Every row comes from one small tree of marks. Brackets hold a mark, then the marks that hang from it, in alphabetical order. Every link used is in the known rows. Which tree was each row made from?
Known rows
[losot [lubiz nebabu]]: [-12,   4,   4,  -5, -33, -14,  -3,  24,   8,  -8, -17,   6,  -4, -20, -21,
  18,  38,   7, -13,  25, -13,   0]
[zaba [losot lubiz]]: [-29,   2,   3, -16, -30, -12, -11,  23,  10,  -1,  -8,   2, -12, -18, -17,
  22,  37,  20,  -5,   2,   6,  -7]
[mikulu [lamu [losot lubiz [zaba nebabu]]]]: [-14, -13,  10,   7,  -2, -38, -17,   9,  -6, -29,  -5,  12,  14, -36, -12,
  13,  25,   6,  -6,  19, -19,   1]
[pizu nebabu]: [-28,   8,   5,  -8, -18,   4,  -9,  17,  -7,   2,  -9,   8,  12,   2, -21,
  -2,  27,   7,  -6,  -3,   3, -16]
[zaba nebabu]: [-20,  -6,   9,   5, -19,  -8,  -5,  27,  -7, -12,   5,  16,   1, -15, -17,
  16,  16,   5,   7,  -4, -18,   5]
[lubiz nebabu]: [-12,  -5,   0,   0, -27,  -2,   5,  23,   0,  -4, -17,  15,   3,  -9, -16,
  12,  27,   0, -11,  16, -12, -12]
[losot [lubiz [nebabu peto pizu zaba]]]: [ 11,  34,   2, -11, -10, -19,  -9,  21,  -6,   0,  -7,  -7,   8, -17, -20,
  20,  17,  -5, -12,  22, -11,  -3]
[nebabu lubiz peto pizu [zaba losot]]: [ -3,  15, -14, -19,   4,  -6, -16,  15,   7,  23,  13,  -5,  14,   6, -12,
   5,  -3,  10, -11, -11,   2, -29]
[peto [nebabu pizu]]: [-14,   9,  19, -26, -18,  10,   7,  25, -12,  -1, -11,   3,  17,  -6, -28,
  16,   3,  -1,  -5, -14,  -1,  -9]
[peto [nebabu [zaba [losot lubiz]]]]: [-16,  17,  -3, -22, -11, -12, -17,  19,   1,  18, -15, -25,   3, -15, -15,
   2,  22,  16,  -8, -14,   4,   7]
[pizu [nebabu lubiz peto]]: [-13,   9, -10,  -9, -10,  -2, -13,   9,   1,  27,   4,   1,  18,  15, -17,
  -5,  11,  11,  -7,   0,  -7, -36]
[pizu [nebabu zaba]]: [-17,  18,   0,  -6,  -1,   1, -23,  17,  -8,   8,  -9,  -4,  10,  10, -18,
 -13,  21,   3,  -5,  -8,  -2,  -6]
[zaba losot [nebabu lubiz peto pizu]]: [ -6,   0,  -5,  -8,  -7, -16,   2,  24,   5,  15,  21,  10,  15, -10, -23,
  23, -11,  11,  -5, -10,  -3, -24]
[lamu [losot lubiz]]: [-33,  -6,   4,  -3, -23, -19, -24,  15,   2,  -8,  -2,   7,  -4, -18, -14,
  12,  37,   9,  -8,   4, -23, -12]
[mikulu [lamu [losot [lubiz nebabu]]]]: [-13,  -5,   3,   2, -17, -32, -10,  10,   9, -10, -22,  -7,  15, -36, -14,
  13,  51,  -2, -20,  29, -25,  -8]
[lamu [losot [lubiz nebabu]] mikulu]: [-27,   5,  -3,   9, -15, -25,  -8,  13,  12,  -9,  -5,  18,  13, -24, -19,
   8,  40,  -1, -33,  27, -34,  -5]
[nebabu zaba]: [-15,  11,   2,  -5,  -6,   1, -24,  19,  -3,  -2,  -5,   1,   1,   4,  -9,
  -3,  19,   3,   3,  -5, -14,  -1]
[lamu [losot lubiz zaba] mikulu]: [-32,   3,   2,  -2,  -3, -21, -17,   7,   0, -25,   3,  33,  11, -13, -16,
   7,  25,  11, -26,  21, -21,  -4]
[mikulu [lamu [losot zaba]]]: [-17, -17,   3,  -3,   0, -13, -13,   0, -10, -19, -12,  19,  21, -13,  -3,
  -1,  27,   1, -11,  13,  -8, -16]
[lubiz [nebabu peto zaba]]: [  6,  16, -12,   0,  -6,  -5, -13,  17, -12,   8,  -4,  -7,   9,  -3,  -7,
   0,  17,  -5,  -9,  14, -16,  -9]
[pizu [nebabu lubiz peto [zaba losot]]]: [-12,  16, -27, -13,   8,  -7, -27,   8,   7,  40,   4, -16,  21,  15,  -9,
 -19,   6,  17, -14,  -9,   7, -32]
[peto [nebabu lubiz pizu zaba]]: [ -7,  15,   6, -26,   4,   6, -11,  19,   1,  19,  -8, -10,  22,   7, -21,
  -2,  -5,   1,  -8, -18, -14,  -8]
[pizu [nebabu peto]]: [-18,  18,  -1,  -9, -14,   2, -12,  14, -18,  12,   1,   1,  14,   8, -16,
   3,  20,   5,   0,  -2,   5, -27]
[mikulu lamu]: [-15,   1,  13, -12, -12,  -3,  -7,  16,  -1, -12, -10,   0,   9, -16,  -8,
   6,  36,   4,   5,   5,  -8,  -9]
[nebabu lubiz peto [zaba losot]]: [ -9,   7, -23, -13,   3,  -7, -24,  12,  14,  31,  10, -11,   7,  11,  -5,
  -5,   6,  17,  -5,  -9,  -6, -25]

Write each row's tree
[ -5,  31,  -2, -22,  -6, -19, -19,  19,  -1,   7,   7, -12,   1, -18, -19,
  21,  13,   9,  -4,  -3,   9,  -7] => [nebabu peto pizu [zaba [losot lubiz]]]
[ -6,   9,  -5,  -8,  -8,  -6,  -1,  21,   1,   5, -14,   1,  12, -13, -21,
   7,  15,  -3, -24,   3,   4,  -8] => [lubiz [nebabu pizu [zaba losot]]]
[ -2,   2,   6,  -6, -10, -10,   1,  26,  -1,   3,  22,  15,  15,  -5, -20,
  21, -12,   3,   2,  -3, -23, -20] => [zaba [nebabu lubiz peto pizu]]
[-19,   5,  13,  -9, -25, -22,   0,  35,   3, -13,   8,  12,  -1, -35, -32,
  35,  15,  13,  -4,  -4,   2,   6] => [zaba [losot lubiz] [nebabu pizu]]
[ -2,   7,   3,   0, -14, -25,  -9,  17, -16, -17,   8,  18,  -2, -18, -15,
  25,   7,  11,   8,  16,  -6,   1] => [losot lubiz [zaba [nebabu peto]]]
[ -9,  22, -11, -14,  -6, -20, -27,  16,   3,  12,   7, -16,  -5, -11,  -9,
   9,  25,  17,  -1,  -1,   2,  -8] => [nebabu peto [zaba [losot lubiz]]]
[ -9,   7,  -3, -29,   3,   0,  -7,  17,   8,  29,  -8, -15,  21,   6, -24,
  -5,  -6,  11, -18, -24,   4, -15] => [peto [nebabu lubiz pizu [zaba losot]]]
[-13,  23,   7, -30,  -9, -12, -10,  24,  -3,  11, -15, -20,  11, -19, -27,
  14,  11,   9, -13, -15,   9,   5] => [peto [nebabu pizu [zaba [losot lubiz]]]]
[-23,  -3,   3,  -3, -26, -28,  -9,  30,   8,  -6,   4,   5,  -7, -30, -22,
  25,  25,  19,  -1,  -3,  -3,   4] => [zaba [losot lubiz] nebabu]
[  6,  25,  -8,  -1, -10, -19, -18,  17,   0,   7, -10, -13,   1, -13, -10,
   9,  28,   1,  -7,  23, -17,   0] => [losot [lubiz [nebabu peto zaba]]]
[  4,  13,   3,  -8, -20,  -2,  11,  23, -12,   0,  -6,  11,  16, -10, -23,
  23,  12,  -9, -11,  15,  -4, -20] => [lubiz [nebabu peto pizu]]
[-14, -13, -10,  10,  -5, -20, -14,   9, -24, -14,  14,  26,  17, -10,  -5,
   9,   0,  -1,  -7,   4, -16, -14] => [lamu [losot [zaba [nebabu peto]]]]
[  4,  14,  12,  -7, -14, -25,  -2,  25, -18, -23,  11,  23,   7, -23, -26,
  35,  -2,   2,   2,  14,  -1,   0] => [losot lubiz [zaba [nebabu peto pizu]]]
[ 12,  26,   0,  -5,  -4,  -5,  -3,  19, -14,   3,  -5,   1,  18,  -6, -18,
   8,   9, -12, -11,  13, -11, -12] => [lubiz [nebabu peto pizu zaba]]
[ -8,   8,  -3, -18,   1,   4, -15,  14,   5,  26,  -9, -15,  17,  12,  -9,
 -13,   3,   9,  -5, -13, -21,  -6] => [peto [nebabu lubiz zaba]]
[-15,   1, -17, -19,   3,   0, -15,  13,  11,  35,  -7, -19,  15,   7, -12,
 -14,   5,  18, -14, -21,  -2, -14] => [peto [nebabu lubiz [zaba losot]]]
[-10,   1, -15,  -5, -10,  -6, -10,  19,   5,   9, -16,  -4,   5, -10, -11,
  -3,  25,   2, -18,   7,   1,  -6] => [lubiz [nebabu [zaba losot]]]
[-26,   0,   6,  12,  -1, -32, -14,  13,  -2, -33,  11,  34,  12, -23, -17,
  11,  11,   7, -19,  18, -28,   7] => [lamu [losot lubiz [zaba nebabu]] mikulu]
[-20,  15,   9,   0, -11, -23,   2,  18,   8, -16,  -6,  23,  19, -28, -30,
  22,  28,  -5, -37,  24, -30,  -7] => [lamu [losot [lubiz [nebabu pizu]]] mikulu]
[-13,   2,  -8,   5, -10, -28, -24,  10,   4,   1, -16,  -3,   6, -20, -12,
   1,  34,  -3, -24,  17, -31,   0] => [lamu [losot [lubiz [nebabu zaba]]]]
[  3,   7,  -5,  -7, -22, -19,  -1,  13, -10,  -8, -13,  15,   7, -14, -15,
  21,  21,   5, -13,  36,  -2, -11] => [losot [lubiz [nebabu peto]] zaba]
[ -7,  -4,  -7,   2, -12, -13,  -9,  20,   2,  12,  20,   9,   7,  -1,  -8,
   9,  -2,  10,   7,  -3, -28, -20] => [zaba [nebabu lubiz peto]]
[ -5,  23,  -6, -20,   2,  -3, -14,  18,  -8,   9,   5,  -4,   8,  -2, -15,
  11,   5,   3,  -3, -15,  12, -15] => [nebabu peto pizu [zaba losot]]
[  2,   5,   8,  -4,  -6,  -8,   1,  22, -26, -22,  12,  30,  16,  -9, -23,
  26, -13,  -4,   0,   6,   1, -10] => [losot [zaba [nebabu peto pizu]]]
